Each row was made from one walk, in order. Every step used is in the known rows, and no mark comes twice. Write each row's walk.
Known rows:
D/G/M: [-.12, .03, .10, .05, .03, .00, -.12, -.01, .00, .05, -.01, .15, .07, .01, -.01, .13, .01, -.08, -.03, .01, -.07, -.13, .23, .09, -.04]
D/W: [.07, .04, .05, -.02, .17, .01, -.02, .06, .02, -.02, .10, .07, .00, .07, .15, -.07, .04, .05, .09, .03, -.08, -.05, .03, .01, -.19]
T/W/M/Y/D: [.07, .05, -.28, -.11, .19, .08, .05, -.40, -.02, -.11, .09, -.09, .01, .04, .08, -.18, .00, .15, -.04, -.07, -.08, -.25, .09, .07, -.21]
M/Y: [.08, -.07, -.43, .00, .13, .05, -.01, -.01, .01, .06, .01, .01, .03, .02, .00, -.01, -.03, .07, .01, .02, .05, -.02, .01, -.04, .03]
F/V/P: [-.03, .07, -.07, .20, .02, -.02, -.05, .02, -.09, .09, .02, -.27, -.13, .36, -.03, -.02, -.07, -.10, .04, .02, .08, -.12, -.02, -.03, -.04]
W/M/Y/D/G: [.17, .01, -.21, -.11, .37, .07, -.04, -.19, -.01, .08, .00, .04, .07, .02, .06, -.06, -.07, .07, -.01, -.04, -.11, -.12, .24, .10, -.14]
Q/T: [-.15, .02, -.03, -.01, -.03, -.04, .02, -.08, -.05, -.01, -.09, -.08, .04, -.04, -.23, -.06, .17, .16, -.09, -.02, .13, -.02, -.05, .10, -.01]
D/Y: [.05, -.05, .20, -.02, -.01, .08, -.05, .09, .01, .07, -.01, -.03, -.03, .03, .01, .01, .00, -.03, .12, .04, -.14, -.03, .08, .03, .04]
V/P: [-.03, .04, -.07, .12, .05, -.03, -.02, .06, -.03, .08, .08, -.37, -.04, .08, -.08, .17, -.01, -.06, .09, -.03, .06, -.04, -.01, -.02, -.01]
G/D/M/Y: [.11, -.04, -.34, -.02, .21, .09, .02, -.03, -.07, -.12, .04, -.03, -.04, .03, .03, -.18, .07, .02, .30, -.09, .06, -.19, -.06, .01, -.02]
D/G/M/W: [-.07, .06, -.01, .05, .05, .01, -.12, -.18, .00, .07, .01, .13, .09, .03, .02, .08, -.02, -.04, -.04, -.01, -.07, -.16, .26, .03, -.05]
F/V/P/M/W: [.02, .13, -.16, .29, .01, -.02, .00, -.17, -.10, .13, .10, -.42, -.11, .38, .02, -.04, -.10, .00, -.09, .05, .11, -.15, .08, -.08, -.08]
P/M: [.01, .05, -.02, .16, -.02, -.03, .08, -.10, -.03, .04, .11, -.18, -.02, -.01, .05, .05, -.03, .08, -.19, .06, .06, .01, .12, .01, -.06]
Y/D: [.06, -.03, .24, -.03, -.01, .02, .04, -.10, -.01, -.01, .07, -.07, -.05, -.01, .07, .03, .14, .05, -.04, -.15, -.12, -.06, -.02, .06, -.01]
G/M/Y/D: [-.05, -.07, -.06, .14, .12, .01, .09, -.14, -.03, -.10, .03, -.03, .04, .01, .07, .13, .15, .05, -.14, -.10, -.15, -.17, -.07, .02, .03]
T/W/M/Y: [.04, .06, -.39, -.09, .19, .06, .03, -.35, -.02, -.09, .06, -.05, .04, .04, .05, -.19, -.06, .14, -.02, .02, -.03, -.22, .11, .05, -.20]
T/Q: [-.14, .02, -.10, -.07, .03, .07, -.02, -.02, -.04, -.06, .09, .28, .05, -.05, .08, .01, -.04, .02, -.02, -.05, .00, -.11, .03, .02, .06]
V/P/M/D: [.03, .05, -.23, .23, .11, -.04, .04, .06, -.11, .14, .15, -.46, -.09, .03, .01, .15, -.10, .06, -.08, .02, .15, -.06, .12, -.12, -.07]
Q/T/Z: [-.19, .03, -.08, -.10, -.04, -.07, .04, -.06, -.04, .19, -.05, -.11, .05, .00, -.22, -.11, .18, .18, -.13, -.07, .15, -.13, -.03, .10, -.03]
G/M/D/W: [-.02, -.01, -.02, .14, .21, -.02, .04, .07, -.11, -.15, .04, .12, -.01, -.01, .17, .02, .04, .05, -.09, .01, -.11, -.16, .01, -.11, -.12]
D/M/W: [.10, .12, -.21, -.03, .19, .04, -.01, -.24, -.04, -.02, .11, .12, .02, .06, -.02, -.14, .04, -.03, .13, -.03, .01, -.07, .03, -.02, -.02]
W/M: [.07, .07, -.02, -.05, .26, -.01, .02, -.15, -.03, -.05, -.04, .01, .08, .00, .04, -.07, -.10, .03, -.02, .04, -.07, -.05, .10, .06, -.14]
D/G/M/Y: [-.07, -.03, -.17, .05, .12, .02, -.13, -.02, .01, .09, -.01, .16, .08, .02, -.01, .11, -.01, -.03, -.02, .01, -.04, -.13, .23, .06, -.02]
V/P/W/M/Y/D/G: [.15, .08, -.15, .06, .28, .04, -.07, -.07, .01, .19, .10, -.47, .00, .11, -.20, .11, -.06, -.04, .10, -.13, -.05, -.14, .25, .12, -.04]
Q/T/W/M/Y/D: [-.07, .06, -.23, -.10, .12, .02, .06, -.42, -.07, -.09, .00, -.16, .05, .00, -.16, -.19, .17, .27, -.13, -.08, .05, -.22, .02, .16, -.17]

Write each row's walk:
[.20, .05, -.13, -.02, .28, .06, .04, -.18, .02, .02, .01, -.24, .04, .04, -.15, -.09, -.04, .03, -.04, -.10, -.14, -.10, .15, .12, .00] => P/W/M/Y/D
[.13, -.08, -.24, -.07, .12, .08, -.09, -.08, .04, .17, .06, .04, .01, .03, .03, .02, .04, .06, .02, -.09, -.03, -.09, .17, .07, -.01] => M/Y/D/G
[.20, .06, -.24, -.05, .46, .03, -.02, -.05, .00, -.02, .08, .08, .07, .08, .19, -.14, -.05, .11, .06, .07, -.12, -.10, .12, .03, -.28] => D/W/M/Y
[.16, .07, -.15, .10, .27, .02, .01, -.09, .00, .11, .11, -.56, -.01, .11, -.18, .10, -.03, -.01, .06, -.12, -.06, -.12, .11, .08, -.02] => V/P/W/M/Y/D
[.06, .00, -.06, -.02, .12, .06, .01, -.03, -.07, -.15, .05, -.03, -.06, .01, .03, -.17, .10, -.01, .29, -.11, .02, -.17, -.07, .04, -.05] => G/D/M
[-.01, -.04, -.04, .13, .20, .01, .07, -.10, -.02, -.11, .09, .00, .03, .05, .16, .09, .17, .08, -.10, -.08, -.18, -.19, -.04, .03, -.06] => G/M/Y/D/W
[.10, -.05, -.23, -.07, .11, .05, -.15, .13, -.07, .15, -.03, .21, -.04, -.05, .02, -.06, -.15, .01, .03, .01, .09, -.06, .28, -.10, -.06] => M/D/G
[.18, .05, .26, -.10, .29, .04, .05, -.14, -.01, -.08, .11, -.01, -.01, .04, .21, -.07, .11, .10, .00, -.11, -.22, -.12, .07, .10, -.24] => Y/D/W/M
[.19, -.06, -.21, -.04, .22, .07, .02, -.06, .02, .04, .13, .01, -.02, .07, .15, -.04, .11, .13, .03, -.09, -.12, -.09, .01, .02, -.10] => M/Y/D/W
[-.19, .06, -.11, -.05, -.10, -.01, .04, -.27, -.06, -.09, .01, -.14, .00, -.01, -.21, -.15, .18, .20, -.09, -.03, .15, -.14, -.04, .12, -.09] => Q/T/W
[.15, .06, .08, -.06, .13, .05, .04, -.31, -.03, -.03, .17, .02, -.05, .04, .04, -.08, .16, .01, .06, -.19, -.10, -.11, .00, .04, -.01] => Y/D/M/W
[-.04, .00, .32, .01, .01, .03, -.05, -.11, .00, .02, .07, .05, .00, .00, .06, .14, .15, -.01, -.06, -.15, -.18, -.15, .16, .13, -.04] => Y/D/G/M
[.06, .12, -.05, .11, .21, -.01, .00, -.03, -.02, .07, .07, -.52, .00, .10, -.22, .09, -.08, -.07, .08, -.06, -.02, -.09, .12, .07, -.03] => V/P/W/M
[.19, -.02, -.07, -.06, .34, .06, -.02, .00, -.09, .01, -.08, .06, -.01, -.03, .08, -.14, -.17, .05, .03, .07, -.11, -.12, .20, -.06, -.11] => W/M/D/Y
[.16, .01, -.18, .13, .17, .02, .09, -.15, -.01, .07, .21, -.18, -.03, .04, .17, .02, .05, .19, -.16, -.01, -.03, -.05, .12, .02, -.13] => P/M/Y/D/W
[.08, .03, -.15, -.12, .17, .09, -.01, -.24, -.08, -.09, .02, -.02, -.04, .00, .09, -.23, -.12, .11, .02, .02, -.08, -.25, .18, -.03, -.21] => T/W/M/D/Y
[.15, .02, -.21, -.04, .34, .01, .01, -.05, -.10, -.03, -.07, .06, .01, -.05, .09, -.13, -.18, .08, -.04, .04, -.02, -.08, .16, -.07, -.15] => W/M/D
[.06, .00, -.13, .21, .10, .01, .01, .09, -.11, .16, .14, -.46, -.11, .05, .00, .14, -.10, .03, -.02, .02, .09, -.07, .16, -.11, -.05] => V/P/M/D/Y
[.15, .10, .04, -.06, .37, .00, .00, -.05, .00, -.06, .08, .08, .05, .06, .18, -.13, -.04, .08, .06, .06, -.14, -.09, .11, .05, -.29] => D/W/M
[.13, -.10, -.08, -.01, .09, .09, -.06, .17, -.08, .07, -.03, .06, -.10, -.03, .06, -.08, -.10, .02, .08, .04, -.04, -.06, .13, -.14, .03] => M/D/Y
[.12, .09, -.06, .20, .21, .05, -.08, .04, -.11, .11, -.01, -.37, -.15, .36, -.11, -.12, -.18, -.10, .09, .02, -.03, -.20, .15, -.03, -.03] => F/V/P/W/M/D/Y
[.04, .06, -.18, .27, .09, .01, .01, -.11, -.11, .13, .14, -.42, -.14, .35, .04, .01, -.03, .02, -.09, -.01, .08, -.16, .05, -.02, -.06] => F/V/P/M/Y/D
[.09, .03, .18, -.06, .12, .04, .04, -.14, -.04, -.04, .13, .05, -.07, .01, .02, -.04, .19, -.03, .07, -.17, -.09, -.08, -.04, .10, -.02] => Y/D/M
[-.03, .11, -.08, .29, .03, -.04, .00, -.06, -.10, .10, .09, -.39, -.12, .35, .01, .02, -.09, -.03, -.07, .06, .11, -.13, .06, -.02, -.07] => F/V/P/M
[.13, .11, .02, .01, .20, .01, .02, -.11, .02, -.02, -.03, -.19, .05, .02, -.19, -.09, -.08, -.02, -.01, -.04, -.11, -.06, .16, .12, -.02] => P/W/M
